Known rows, with every step that occurs
gufal > deka > bomed > migeza: -.25	-.01	-.57	-.07	-.17	.32	-.11	-.06	.22	.14	-.23	-.13	-.58	.13	.17	.10	.39	-.08	-.44	-.50	.33	.53	-.43	-.61
tosod > deka > gufal: -.43	.04	-.24	-.29	-.25	-.03	.10	.01	.08	.69	-.20	-.40	-.43	-.30	.08	.16	-.02	.03	-.19	-.41	.29	.63	-.06	.09
deka > totuf > zoruv: -.13	.29	-.16	-.26	-.25	-.14	-.15	-.13	.10	.48	-.36	-.30	-.24	-.40	-.35	-.21	.19	.07	.03	-.11	.20	.53	-.23	.01
tosod > deka > bomed > zoruv > totuf: -.53	.10	-.32	-.36	-.21	.19	-.56	.37	-.02	.29	.18	-.23	-.73	.45	-.11	.63	.32	.34	-.35	-.15	.12	.29	-.18	-.22
migeza > bomed > deka: -.36	-.10	-.28	-.22	-.35	.15	-.24	-.07	.24	.24	-.07	-.20	-.27	-.38	-.05	-.43	.18	.37	-.42	-.83	.20	.27	.32	-.49
tosod > deka > totuf > zoruv: -.28	.26	-.21	-.02	-.18	-.29	-.22	-.11	.10	.67	-.31	-.31	-.37	-.36	-.43	-.06	.05	-.05	.18	-.18	.13	.62	-.10	.11
losir > zoruv > tosod: .23	.02	-.23	-.57	.13	.20	-.02	.03	.12	.67	.25	-.39	-.17	.01	.34	.21	-.16	.77	-.48	-.17	.25	.46	.00	-.35
losir > zoruv: -.04	-.04	-.15	-.51	-.01	.20	.06	.00	-.06	.69	.23	-.33	-.18	-.12	.08	.22	-.01	.60	-.42	-.31	.35	.60	.10	-.57
migeza > bomed > deka > totuf: -.23	.01	-.25	-.09	-.42	.19	-.20	.00	.11	.25	-.38	-.30	-.49	-.55	-.27	-.38	.32	.09	-.25	-.68	.20	.24	.00	-.35
gufal > deka > totuf: .11	.13	-.39	-.16	-.20	.15	-.02	.08	.11	.44	-.12	-.10	-.23	-.27	-.19	.00	.23	-.16	-.04	-.32	.29	.38	-.16	-.34
totuf > zoruv: -.19	.13	-.15	-.40	-.19	-.10	-.13	-.20	.20	.47	-.02	-.23	-.04	-.24	-.18	-.29	.04	.34	-.11	-.26	.20	.64	.05	-.06
totuf > zoruv > tosod: .07	.17	-.25	-.48	-.02	-.11	-.17	-.18	.38	.48	.01	-.25	.01	-.08	.09	-.31	-.09	.55	-.13	-.10	.15	.45	-.03	.04
deka > totuf: -.09	.13	-.33	-.32	-.28	.08	-.11	.04	.02	.45	-.25	-.35	-.28	-.57	-.19	-.01	.15	.07	-.23	-.23	.33	.54	-.28	-.11
totuf > zoruv > gufal > deka > tosod: .46	.22	-.14	-.38	-.06	-.14	.16	-.20	.35	.55	-.44	.09	.28	.22	.06	-.46	.08	.26	-.01	-.12	-.13	.09	.18	-.05
gufal > deka > totuf > zoruv > tosod: .40	.29	-.26	-.20	-.11	-.05	-.12	-.18	.36	.42	-.22	-.10	-.12	.00	-.16	-.20	.11	.00	.15	-.12	.08	.26	-.22	-.08
tosod > deka > bomed > zoruv: -.54	.03	-.40	-.41	-.26	.14	-.33	.19	.05	.63	.13	-.40	-.72	.15	-.12	.47	.21	.18	-.35	-.26	.13	.48	-.36	-.23
migeza > bomed > zoruv > totuf: -.17	.09	-.16	-.34	-.18	.18	-.21	.26	-.09	.01	.04	-.10	-.48	.46	-.04	.28	.26	.52	-.40	-.47	.13	.21	.17	-.35
migeza > bomed: -.32	-.04	-.23	-.29	-.23	.13	-.09	.01	.10	.26	-.19	-.24	-.23	-.33	-.17	-.01	-.05	.41	-.33	-.66	.26	.49	.17	-.23
deka > bomed > zoruv: -.31	.09	-.31	-.66	-.33	.26	-.25	.15	.03	.46	.03	-.43	-.58	.05	-.13	.26	.34	.27	-.46	-.24	.25	.44	-.51	-.34
bomed > deka > totuf: -.09	.05	-.41	-.26	-.40	.11	-.24	.00	.12	.47	-.14	-.31	-.32	-.67	-.10	-.49	.37	.04	-.29	-.32	.27	.33	-.11	-.33
gufal > deka: -.01	.00	-.39	-.27	-.13	.10	-.05	-.03	.21	.37	.14	-.04	.01	-.16	-.02	-.05	.15	.12	-.21	-.52	.23	.45	.16	-.45
totuf > zoruv > gufal: .10	.22	-.19	-.54	.04	-.17	-.23	-.25	.00	.38	-.30	-.12	.13	-.04	-.15	-.13	.10	.56	.01	-.22	-.02	.48	.15	.14

Rows
.01	.16	-.41	-.13	-.07	-.11	-.28	.12	.23	.60	-.09	-.41	-.35	-.33	.09	.22	-.12	.18	-.08	-.07	.15	.38	-.26	.12
zoruv > tosod > deka > totuf
-.16	.02	-.20	-.45	-.19	.11	.00	.09	-.01	.32	.04	-.28	-.52	.11	-.11	.15	.16	.39	-.39	-.64	.19	.40	-.01	-.41
migeza > bomed > zoruv
.16	.32	-.15	-.40	-.08	-.13	-.22	-.16	-.09	.45	-.66	-.18	-.04	-.23	-.39	-.06	.21	.32	.16	-.11	-.03	.48	-.13	.24
deka > totuf > zoruv > gufal
.59	.05	-.12	-.49	.11	.21	.28	.00	.13	.77	-.22	-.05	.14	.32	.34	.10	.02	.49	-.31	-.15	-.03	.07	.19	-.47
losir > zoruv > gufal > deka > tosod
-.04	.33	-.23	-.13	.01	-.31	-.31	-.16	-.07	.60	-.57	-.14	-.19	-.17	-.34	.12	.04	.23	.25	-.11	-.12	.53	.01	.38
tosod > deka > totuf > zoruv > gufal
-.42	.00	-.53	-.26	-.27	.26	-.18	-.03	.10	.18	-.33	-.41	-.63	-.13	.17	.09	.26	.17	-.58	-.35	.37	.67	-.58	-.42
deka > bomed > migeza
-.08	.15	-.29	-.21	.04	-.28	-.24	-.17	.39	.62	.10	-.23	-.14	-.02	.09	-.05	-.24	.41	-.03	-.15	.06	.51	.12	.13
totuf > zoruv > tosod > deka
-.14	.10	-.30	-.43	-.21	.37	-.40	.31	.09	.05	.18	-.01	-.52	.66	-.12	.43	.54	.17	-.33	-.22	.14	.11	-.22	-.55
gufal > deka > bomed > zoruv > totuf
.17	.31	-.18	-.38	-.15	-.16	-.20	-.14	.22	.50	-.33	-.38	-.20	-.21	-.11	-.21	.02	.27	.03	.02	.13	.40	-.39	.16
deka > totuf > zoruv > tosod
-.15	.13	-.32	-.36	-.13	-.09	.10	.02	.31	.67	-.19	-.44	-.34	-.22	.40	.18	-.22	.24	-.22	-.28	.21	.47	-.15	.23
zoruv > tosod > deka > gufal
.05	.22	-.10	-.23	-.22	-.02	-.31	-.26	.07	.28	-.84	-.12	-.32	-.24	-.46	-.44	.39	.34	.13	-.56	-.16	.24	.13	-.01
migeza > bomed > deka > totuf > zoruv > gufal
.29	.21	-.21	-.34	.09	-.10	-.16	-.25	.08	.36	-.30	.18	.17	.15	-.20	-.13	.18	.36	.10	-.35	-.10	.35	.28	-.05
totuf > zoruv > gufal > deka
-.26	.09	-.39	-.05	-.23	-.08	-.18	.11	.07	.63	-.17	-.33	-.38	-.49	-.18	.17	.02	-.02	-.07	-.26	.24	.55	-.16	-.03
tosod > deka > totuf
-.30	-.03	-.37	-.38	-.27	.30	-.29	.04	.19	.35	-.06	-.10	-.25	-.10	-.19	.13	.26	.06	-.26	-.37	.27	.42	-.26	-.42
gufal > deka > bomed
-.39	-.06	-.10	-.37	-.47	.21	.09	-.08	.19	.31	-.47	-.36	-.48	-.41	.01	-.40	.25	.16	-.37	-.87	.26	.34	.09	-.29
migeza > bomed > deka > gufal
-.40	-.01	-.48	-.38	-.11	.14	-.52	.16	.35	.55	.00	-.44	-.41	-.16	.17	.41	-.11	.39	-.30	-.14	.16	.41	-.31	.03
zoruv > tosod > deka > bomed
.27	.08	-.42	-.35	.04	.10	-.17	-.05	.03	.31	-.12	.10	.15	.04	.00	.10	.15	.35	-.14	-.40	.04	.30	.24	-.25
zoruv > gufal > deka
.39	.24	-.29	-.25	-.06	.17	-.04	.03	-.19	.28	-.60	.01	-.51	.40	-.33	.41	.40	.17	.03	-.57	-.15	.07	-.10	-.33
migeza > bomed > zoruv > gufal > deka > totuf
-.13	.15	-.15	-.35	-.15	.00	.18	.06	.18	.58	-.25	-.45	-.80	.31	.27	.43	-.09	.25	-.25	-.55	.07	.31	-.16	.04
migeza > bomed > zoruv > tosod > deka > gufal
.50	.11	-.18	-.40	-.11	.11	.28	.09	.19	.40	-.39	.08	-.19	.58	.11	.05	.18	.27	-.27	-.48	-.18	-.16	.15	-.32
migeza > bomed > zoruv > gufal > deka > tosod
-.03	.21	-.34	-.15	-.12	-.07	-.12	.15	.10	.56	-.19	-.38	-.81	.19	-.09	.46	-.02	.23	-.10	-.38	.03	.20	-.26	-.02
migeza > bomed > zoruv > tosod > deka > totuf
.63	.16	-.30	-.52	-.07	.04	.28	.09	.19	.54	-.15	.03	-.03	.54	.28	-.03	.23	.25	-.35	-.12	-.14	-.16	-.02	-.29
bomed > zoruv > gufal > deka > tosod
-.27	-.07	-.26	-.46	.08	.23	-.37	.10	.22	.81	.12	-.48	-.53	.08	.18	.69	-.12	.63	-.39	-.13	.19	.45	-.25	-.28
losir > zoruv > tosod > deka > bomed
.01	.04	-.40	-.51	-.09	.31	-.40	.06	.03	.30	-.38	.00	-.09	.03	-.16	.31	.31	.29	-.17	-.34	.02	.29	-.18	-.20
zoruv > gufal > deka > bomed
-.18	.23	-.12	-.34	-.10	-.29	.02	-.21	.32	.71	-.32	-.40	-.30	-.03	.17	-.01	-.22	.19	.00	-.18	.11	.52	-.10	.37
totuf > zoruv > tosod > deka > gufal
-.59	-.04	-.58	.01	-.20	.14	-.26	.01	.15	.34	-.22	-.39	-.75	-.04	.20	.32	.21	.08	-.48	-.39	.28	.73	-.41	-.30
tosod > deka > bomed > migeza
